What can hang from each mark
q582: q834 q910 q971
q696: q254
q765: q480 q526 q971
q297: q834
q293: q791
q910: q696
q480: q765
q791: q293 q582
q971: q254 q293 q297 q696 q765

Every row comes from one small tree of marks. Brackets hold a mark, then the marks that hang from it, in the order of their numbers. Every link used is in the known rows. Which tree was each row made from?
Known rows
{q791 q293 {q582 {q971 q297 q765}}}: [-0.900 -1.955  0.344 -0.151  1.403 -1.286  1.076 -0.005  0.231  1.702
  1.958 -1.476 -0.039 -2.483  1.973 -0.220  0.919 -3.566  0.888 -1.228
 -2.781 -1.848  0.760 -0.460 -0.675 -2.702 -1.089  2.052]
{q971 q254 q696 {q765 q480}}: [ 0.944  3.331  1.459  1.663 -0.440  3.417  1.483 -0.506 -5.156  0.870
  0.386 -1.078 -0.214  2.617 -2.263  4.615 -1.130 -0.183 -1.060  3.555
  0.547  0.799 -1.472  1.127 -0.296  0.615 -1.008  1.083]
{q480 {q765 q526 {q971 q254 q293 {q297 q834}}}}: [-1.307 -1.297 -1.878 -0.771  1.015  2.405 -1.595  0.016  0.290 -1.257
 -2.065  1.157 -1.480  1.222  0.794 -0.271 -1.100 -0.054  0.274  1.516
  3.483  1.438 -0.266  0.286  2.506 -0.714 -3.765  1.873]
{q791 q293 {q582 q834 {q971 q696 q765}}}: [-1.128 -1.916 -0.259 -0.881  2.951 -0.652  1.138  0.477  1.478  2.463
  1.183 -2.204  1.209 -1.739  1.168 -2.289  2.174 -2.754  2.114 -0.614
 -6.048 -0.492  0.987 -0.503  0.583 -1.537  0.334  0.780]
{q765 q480 q526 q971}: [ 2.148 -1.354 -1.471 -1.737  0.388 -3.211 -4.485  2.939  1.217 -1.801
 -1.856  0.340 -1.109 -5.341  3.162  2.480  2.227  5.869 -1.981 -2.587
  4.526  3.073 -2.553  1.373 -1.272 -0.385  0.242  3.858]
{q765 q480 q526 {q971 {q696 q254}}}: [ 2.527  0.906 -0.989 -2.934  0.612 -3.070 -3.215  5.490  1.066 -0.192
 -2.304  0.564  0.056 -3.414  1.435  3.548  0.987  4.924 -2.105 -0.789
  4.131  4.798 -3.478  0.620  0.297 -0.093 -0.114  2.351]
{q582 q834 {q971 q254 q293}}: [-2.179 -0.406 -1.340  1.595  0.985  1.441  0.599 -3.702  2.413  1.527
  1.347 -1.114  0.007  2.022 -3.778 -4.185 -0.113  0.403  2.203 -0.355
 -1.866 -2.728  0.349  0.483  1.043  0.942  1.211 -2.370]
{q971 q254}: [-2.508  1.023  4.225  2.718 -1.889  0.701 -1.688 -3.876 -3.227  2.499
  5.221 -0.870 -3.780  1.364 -0.043 -1.574 -0.339  0.699 -2.245 -0.912
  3.421 -0.663  1.021 -1.701 -2.210  2.426 -0.320  0.662]
{q582 q834 q910}: [-2.736 -2.166  0.414  0.099  0.257 -2.472 -0.345 -5.426  2.942  2.053
  4.869 -1.389 -2.170 -1.318  2.100 -6.940  2.526  2.501  1.404 -2.410
 -4.135 -0.122  2.290 -0.054 -2.679  3.035  3.714 -0.724]
{q480 {q765 q526 {q971 {q293 q791}}}}: [-1.062 -3.410 -1.969 -1.360 -0.046  1.187 -4.939  1.487 -0.296 -2.146
 -0.289  0.204 -0.989 -0.229  3.341 -2.242  0.090  1.279  0.338  0.601
  3.981  1.221  0.156 -1.546  0.797 -1.094 -2.239  2.475]
{q910 {q696 q254}}: [-3.536 -0.016  4.731 -2.180 -3.104 -4.694 -1.295  0.094 -3.226  3.999
  6.264 -3.036 -2.142 -0.469 -0.593 -2.698 -0.931  1.769 -3.334 -0.626
  6.788 -0.968  4.958 -3.544 -5.181  0.597 -0.018 -0.104]
{q582 {q971 q297 q696 {q765 q480 q526}}}: [ 1.592  0.324 -2.453 -0.155  0.121 -1.518  3.090  0.526  0.400  0.159
 -1.224  0.896  1.165  0.264 -1.981  1.671 -1.425  0.882  2.217  0.801
  0.819 -0.031 -0.873  3.154  0.112 -1.201 -0.290  1.505]
{q791 q293 {q582 q910 {q971 q254 q696 q765}}}: [ 0.062 -1.698 -0.244 -1.034  0.482 -0.007 -0.287 -0.070  1.667  3.756
  0.946 -2.636  0.299 -1.836  1.434 -1.066  1.594 -4.880  0.950  0.458
 -4.944  0.801  0.684 -1.382  0.491 -1.823  0.188  0.406]
{q293 {q791 {q582 q834 {q910 q696}}}}: [-1.464 -4.560  1.169  0.439 -1.863 -1.586 -2.211  0.999 -1.172 -0.653
  3.880  1.151 -2.117 -2.115  3.745 -4.865  1.987  0.044 -1.924 -1.202
 -1.160 -0.030  3.266 -2.219 -2.405  0.513  2.183  1.080]
{q971 {q293 q791} q297 q696 {q765 q480}}: [ 2.971  3.477 -1.342  2.579  0.369  3.999  4.513  3.117 -3.864 -4.294
 -3.829  2.392  3.424  2.871 -1.643  7.590 -2.080 -2.802 -0.820  4.445
 -2.228 -2.121 -2.786  2.108  1.902 -1.494 -0.465 -0.254]
{q971 q254 {q765 q480}}: [-0.674  1.414  1.482  2.097 -1.293  2.844 -0.043 -2.746 -5.216 -0.575
  2.767 -1.090 -2.108  0.748 -1.297  3.383 -1.147  1.317 -1.187  2.088
  2.147 -1.871 -0.993  1.083 -1.784 -0.064 -0.795  1.994]
{q791 {q582 q834 {q971 q293 q297 {q696 q254}}}}: [ 0.341 -0.181 -0.017  0.591  2.868 -0.163  3.496 -0.005  2.171  2.104
 -0.666  0.727  1.010  0.844 -1.780 -2.574  0.251 -2.567  1.152 -0.811
 -4.069 -0.486  0.393  0.649  0.724  0.724 -0.604 -1.287]
{q791 q293 {q582 q910}}: [-1.167 -2.363  2.765 -0.439  0.244 -2.555 -1.908 -1.742  1.244  3.109
  3.647 -2.281 -1.374 -3.873  5.067 -2.478  2.987 -3.153 -0.988 -2.669
 -3.761  0.417  2.031 -2.566 -2.203 -0.265  0.815  1.257]
{q480 {q765 q526 q971}}: [-1.695 -3.625 -1.291 -1.989  0.326 -0.546 -4.489  0.030 -0.169 -0.389
  1.273 -0.674 -2.107 -0.915  3.799 -3.293  0.526  2.671  0.760 -0.409
  4.619  2.097  0.806 -1.109 -0.688 -0.388 -2.506  3.641]
{q297 q834}: [-4.368 -0.380  4.616  0.174 -2.668 -3.248  0.056 -5.953 -1.519 -0.464
  4.391  1.459 -4.564  0.230  0.635 -2.795  0.141  2.527  0.521 -6.896
  3.042 -0.343  3.491 -1.419 -2.048  1.483 -0.754 -1.122]
{q971 q293 q765}: [-0.428  1.627  2.324  2.275 -0.944  2.885 -0.197 -3.042 -3.011 -2.036
  0.986 -1.528  0.417  1.521 -1.077  1.224 -0.899 -0.545  0.685 -0.505
  0.170 -4.208  0.130 -0.713 -1.089 -0.089  0.116 -1.471]
{q480 {q765 q526 {q971 q254 {q297 q834} q696}}}: [-1.308 -1.228 -1.668 -1.466  1.112  1.319 -1.069  1.003 -0.255  0.162
 -1.465  1.170 -1.760  1.456  1.278 -0.784 -0.806  0.519  0.334  1.700
  3.463  3.544  0.031  0.457  2.129 -0.073 -3.817  2.780]
{q582 q834 q910 {q971 q293 q696}}: [-0.433 -1.293 -3.369 -0.831  1.017 -1.061  1.272 -3.374  6.109  2.566
 -0.426 -1.732  1.922  1.026 -1.987 -5.890  1.479 -0.332  4.128 -0.906
 -6.072  0.132  1.081  0.465  0.829  1.404  3.475 -3.802]

Write each row's tree
[ 1.703  4.938  2.683  0.286 -0.469  2.812  0.926  2.402 -1.407 -0.233
 -1.904  0.253  2.610  3.144 -3.612  3.075 -2.877 -1.287  0.291  3.041
  0.033 -0.661 -1.711 -0.482  2.943  0.565  0.463 -3.406] => {q971 q293 {q696 q254} {q765 q526}}
[-1.376 -4.326  1.134  1.224 -1.569 -0.962 -2.342 -0.007 -0.901 -1.232
  4.341  1.886 -2.532 -1.856  4.209 -4.834  2.059  0.248 -1.111 -1.944
 -2.163 -0.147  1.973 -2.057 -1.821  0.923  2.229  0.990] => {q293 {q791 {q582 q834 q910}}}
[-0.488  0.965 -1.819 -1.635 -1.535 -2.129  3.322 -2.564  4.452  2.189
 -0.323  0.698  0.590  2.132 -3.245 -1.614 -1.664 -2.259  2.936 -1.253
 -1.921  0.239  0.433 -0.170  1.549 -0.129  0.577 -4.567] => {q582 q910 {q971 q293 {q297 q834} {q696 q254}}}
[-0.287 -3.050 -0.688 -1.592  0.846 -1.992  0.705 -1.083  3.780  2.970
  0.327 -1.705  0.443 -1.641 -0.912 -5.359  1.406 -1.981  0.771 -1.033
 -3.506 -0.412  3.167 -0.612 -1.389  0.134  1.141 -1.835] => {q791 {q582 q834 {q910 {q696 q254}} {q971 q293}}}
[ 0.210  4.642  0.083  3.182  0.152  5.520  5.698 -3.002 -3.200 -3.594
 -3.474  2.517  0.009  3.232 -5.036  8.019 -3.362 -2.558 -0.782  2.967
 -0.506 -3.587 -2.143  3.706  2.772 -1.137 -2.581 -1.374] => {q971 q254 q293 {q297 q834} {q765 q480}}
[-0.600 -1.443 -4.968 -0.886  1.801 -0.868  4.687 -2.627  4.463  1.991
  0.227 -0.635  1.233  0.909 -2.083 -4.312  0.426  0.221  4.912  1.250
 -6.805 -0.187  0.431  3.081  0.606  0.408  2.774 -1.221] => {q582 q834 q910 {q971 q297 q696 q765}}
[ 3.154 -0.091 -1.740 -1.084  0.728 -1.251 -4.201  3.208  1.949 -2.854
 -4.479  0.345  0.675 -4.336  1.833  4.008  1.732  4.032 -2.022 -1.789
  3.522  1.899 -3.261  1.324  0.230 -0.683  0.116  2.015] => {q765 q480 q526 {q971 q293}}
[ 2.990  2.982 -0.642  2.497  1.141  2.407  3.607  0.077 -0.938 -4.040
 -4.155  2.107  2.301  0.072 -1.901  6.660 -2.232 -0.697 -0.455  2.928
 -0.365 -3.303 -2.511  4.398  1.309 -1.071 -0.361  0.770] => {q971 q293 q297 {q765 q480 q526}}
[ 2.882  3.514  0.401 -0.026 -1.454  2.921  0.087  5.408 -2.832 -3.600
 -2.653  2.267  3.160  1.902 -2.436  5.915 -2.923 -0.587 -0.944  4.551
  0.350 -0.641 -3.024  0.000  3.368 -1.263  0.944 -2.037] => {q971 {q293 q791} {q696 q254} {q765 q480 q526}}
[ 0.843 -0.053  1.078  0.544 -0.979 -0.662 -0.790 -1.140 -2.401 -2.219
  1.085  0.247 -0.832 -2.085  0.900  2.147 -0.418  3.394  0.040  0.008
  2.272 -1.087 -0.370  2.155 -1.860 -0.378  0.698  2.668] => {q971 {q765 q480 q526}}
[-0.273 -3.532 -3.137 -1.931 -3.713 -1.100 -1.396 -0.507  1.444  0.104
  0.386 -2.553  1.128 -0.843 -1.250 -2.973 -0.236 -1.057  1.672  0.822
  0.234 -2.317  3.314 -1.234 -1.758 -2.570  2.357 -1.983] => {q582 {q910 q696} {q971 {q293 q791} q765}}
[ 0.870 -3.342  0.233 -0.846 -0.823 -2.313 -0.700 -1.538  2.382  2.712
 -0.255 -1.998 -0.054 -2.224  0.501 -3.895  1.580 -2.827 -0.060 -2.318
 -0.987 -0.064  3.659 -1.290 -2.631 -0.405  0.197 -0.652] => {q791 {q582 {q910 q696} {q971 q293}}}
[-0.115 -0.790  2.920  2.705 -1.708  1.353 -2.313 -0.282 -2.021 -2.197
  1.430  1.131 -0.456  0.245  1.679 -0.830  0.412 -1.799 -1.861 -2.015
  0.455 -2.443  0.913 -2.727 -0.780  0.331  0.461 -1.151] => {q971 {q293 {q791 q582}}}
[ 2.793  3.250 -0.581  1.092  1.790  2.428 -0.692  4.794  1.877  0.496
 -5.948  1.591  0.882  0.412 -1.115  3.461  0.023 -0.285 -2.550  1.762
  1.713  3.295 -3.558  1.063  3.897  1.195 -0.664  0.357] => {q765 q526 {q971 q254 q293 q297 q696}}
[-1.045 -0.430 -2.882 -1.780  0.631 -1.383  1.411 -2.499  5.877  3.181
  0.870 -1.567  1.732  1.590 -3.028 -5.685  0.308 -0.256  3.953 -0.110
 -5.423 -0.157  0.394 -0.292  1.342  1.163  3.258 -4.811] => {q582 q834 q910 {q971 q293 {q696 q254}}}
[-0.681 -2.104 -2.115 -1.030  1.393  1.033 -2.315  0.646  0.515 -1.237
 -1.335  0.254 -0.644  0.088  2.451 -1.157 -0.380  0.602  0.547  1.064
  3.332  1.060 -0.256  0.030  0.892 -0.719 -3.094  2.741] => {q480 {q765 q526 {q971 q293 q297}}}
[ 4.225  0.295 -2.311 -1.150  0.365 -0.331 -3.986  6.546  1.157 -3.364
 -5.788  1.641  1.885 -3.042  1.929  4.911  1.670  2.974 -2.452 -0.134
  2.510  3.590 -3.758  0.640  1.922 -0.803  0.573  1.557] => {q765 q480 q526 {q971 {q293 q791} q696}}
[-2.516  4.103  3.690 -0.200 -0.614 -2.461  5.254 -0.912 -1.540  2.084
  2.617  2.873 -1.867  3.424 -2.117  0.985 -2.482 -0.324 -0.423 -1.418
  1.377  1.215  0.646 -0.402  0.520  1.798 -1.699 -1.969] => {q971 {q297 q834} {q696 q254}}
[-1.345 -3.168  0.210  0.295 -1.250 -0.154 -0.996  2.421 -1.853 -1.133
  3.766  1.928 -1.232 -0.141  1.227 -3.380  0.148  0.076  0.239 -0.467
 -1.215 -0.724  0.793 -1.976 -0.193 -0.525  1.070  0.245] => {q293 {q791 {q582 q834 {q971 {q696 q254} q765}}}}
[-2.810 -2.726  0.436 -1.392 -0.329 -3.643 -0.158 -3.562  2.361  3.283
  3.812 -2.839 -1.327 -1.885  1.170 -6.946  2.544  2.121 -0.181 -0.868
 -2.275  0.064  4.940 -0.367 -3.871  2.297  3.594 -0.530] => {q582 q834 {q910 q696}}
[ 0.335  5.808  2.943  1.616  0.640  0.805  4.316  0.822 -1.010  1.860
 -0.093  1.106  1.711  4.378 -2.947  2.970 -2.710 -3.208 -1.470  1.612
 -0.083 -0.867 -1.417 -0.802  1.287  1.667 -1.025 -3.184] => {q971 q293 q297 {q696 q254}}
[ 1.163  3.544  2.303  1.859 -0.133  3.499  1.391 -0.711 -2.932 -0.646
 -1.525 -1.425  2.306  3.463 -2.068  2.433 -0.915 -1.987  0.783  1.001
 -1.398 -1.618 -0.342 -0.685  0.391  0.583  0.002 -2.332] => {q971 q293 q696 q765}
[ 2.223  1.255 -1.352 -1.021  1.114 -0.350 -2.213  2.270 -0.551 -1.171
 -2.951 -1.845  1.255 -1.508  1.248  4.414  2.192  2.168 -1.568 -2.077
  1.696  2.046 -3.018 -0.565 -1.307 -0.416 -1.071  0.856] => {q765 q480 {q971 q293 q696}}
[ 2.788  1.022 -2.136 -1.940  1.559 -2.827  0.353  4.119  1.946 -1.906
 -5.430  2.997 -0.052 -3.181  1.145  5.079  1.153  3.935 -1.560 -1.666
  2.658  4.874 -2.882  3.256  1.504 -0.236 -1.102  2.813] => {q765 q480 q526 {q971 {q297 q834} q696}}
[ 0.895  1.658  0.969  1.724 -0.498  2.358  0.181 -2.554 -3.176 -3.168
 -0.324 -1.255  1.137  0.371 -0.996  4.036 -0.786  0.239  0.195  0.136
  0.227 -3.929 -1.018  0.747 -1.461 -1.059 -0.144 -0.479] => {q971 q293 {q765 q480}}
[-0.321 -0.517 -1.804 -1.884  1.545  1.141 -1.495  2.487  0.442 -0.120
 -1.606  0.342  0.152  1.446  1.230 -0.357 -1.170 -0.081  0.477  2.311
  3.011  2.157 -0.871 -0.561  1.937 -0.496 -3.226  1.630] => {q480 {q765 q526 {q971 q293 q297 {q696 q254}}}}
[ 1.117  3.105  1.513  3.245 -0.288  1.897  2.874  2.057 -1.876 -1.162
 -1.356  2.696  1.733  3.503 -0.379  2.672 -1.230 -3.423 -1.846  1.431
 -0.862 -0.817 -0.752 -0.616  1.448  0.979  0.036 -1.426] => {q971 {q293 q791} q297 q696}
